(in the rows, 128 means zero)
Known rows, with every step that occurs
sutidi zetum fedu sarun: [ 84 192 124  60  91 109 150 119 150 169 123  73 124 132 119 101 107 126]
sarun fedu: [116  89 114 131 164 123 125 134 139 130  99 156 150 132 148 116 117 127]
fike fedu sutidi zetum sarun: [121 110 110 134  93 146  93  91 151 139 149 152  68 123 157 103  98 173]
zepez zetum sarun fedu: [128  63 137 183 131 113 105 186  95 108 143  68  91 156 149 165 101 130]
sarun fedu sutidi zetum: [124  97  73  77 141 130 102  92 185 115  60 149  91 138 171 142 153 119]
zetum sutidi fedu: [131 118 120 138 121 128 143  96 104 131 130 126 160  59 111 128 136  84]
sarun fedu sutidi: [149  83 113 109 163 134 109 122 134 126  64 172 143 146 150 157 154 125]
zetum sarun fedu: [132  88 122 171 137 119 112 145 110 134 143  77 115 144 142 150 120 134]
fedu zetum sutidi: [149 159 128 143 139 117 123 141 122  90 177 130 142  74 110  93 150 119]
zepez zetum sarun fedu sutidi: [158  52 140 158 130 125  90 174  86 102 108  83  79 173 145 205 136 129]
sutidi zetum fedu: [ 80 131 103  72 104 122 142  99 151 159 141 113  48  91 147  87  86 120]
fike fedu sarun: [107 164 164 139 129 130 136 141 136 160 124 191 239 134 110  63  82 184]
zetum zepez: [169 131 146 122 155 139 146 101 124 172 178 142  82 129 108 125 122 154]
zetum fedu sarun: [110 181 165  91 114 116 155 149 100 181 126  96 171 137  96 122 109 134]
zepez zetum: [135  88 158 139 143 140 132 154 141 120 165 166 101 108 136 110 120 148]
fedu sarun zetum: [162 153 148 147 141 141 153 131 179 123 128 128 152 150 130 168 166 131]
fike fedu zetum sarun: [ 99 141 137 179 109 135 100 154 110 109 183 168 139 137 127  52  80 180]
fedu zetum zepez: [153 171 137 113 148 135 131 121 125 125 172 156  97 155 102  96 145 150]
zetum sarun: [155 111 150 168 122 141 124 127 130 153 205 100  86 108 126 131 136 160]

Rows
[150 112  77  72 147 123 111  78 148 139  77 116  51 173 147 171 139 118] : sarun fedu sutidi zetum zepez
[120  96 126 125 135 138 157 130 118 138 129 127  42 114 154 165 104 102] : sarun zetum fedu
[ 84 153 116 105 116 145 131 112 143  93 105 195 167 126 120  74 159 111] : sutidi fedu zetum
[163  79 122 147 137 130  96 133 104 129 109  97 103 162 142 194 154 133] : zetum sarun fedu sutidi
[151 147 143 189 135 119 141 143 122 115 125 125 193 106 120 146  92 125] : fike fedu sarun zetum sutidi
[131 155 160 139 102 109 144 153  86 112 111  75 214 110  86 162 137  85] : zepez zetum sutidi fedu sarun
[104 103  81 143 114 113 106 114 162 122 137  59  69 134 166 131 115 126] : sutidi zetum sarun fedu
[137 109 142  77 126 140 134 120  94 168 112 154  82 118 125 151 127 126] : zetum fedu sutidi
[124 152 132 130 116 146 161 106 161 115  75 138 181 157 126 179 175  93] : sutidi fedu sarun zetum
[111 150 124 161 134 118 114 149 102  94 157 185 179  77 116  44  76 141] : fike fedu zetum sutidi
[ 99 129 104 123 156 119 109 154 140  81  93 167 164 152 142  88 133 124] : sarun fedu zetum
[107 174 146 106 110 137 152 108 142 147  91 142 231 141  97 119 162 120] : sutidi fedu sarun
[100 153 123 145  89 140 117 122 114  98 148 123 129 141 116 110 160 118] : sutidi fedu zetum sarun
[105 155 183 102 106 111 152 190  81 154 129  86 149 151  99 135  91 130] : zepez zetum fedu sarun
[128 133  97 146 156  96 108 161 103  74 114 109 169 107 124 114 126  92] : sarun fedu zetum sutidi
[135 176 141 127 107 116 153 113 104 139 113  88 236  94  83 148 155  91] : zetum sutidi fedu sarun
[186 108 131 148 162 148 154 100 144 138 162 134  31 145 136 181 138 127] : sarun zetum zepez
[146 119 103  75 124 151 116  73 201 132 125 170  66 105 154 120 173 145] : fedu sutidi zetum
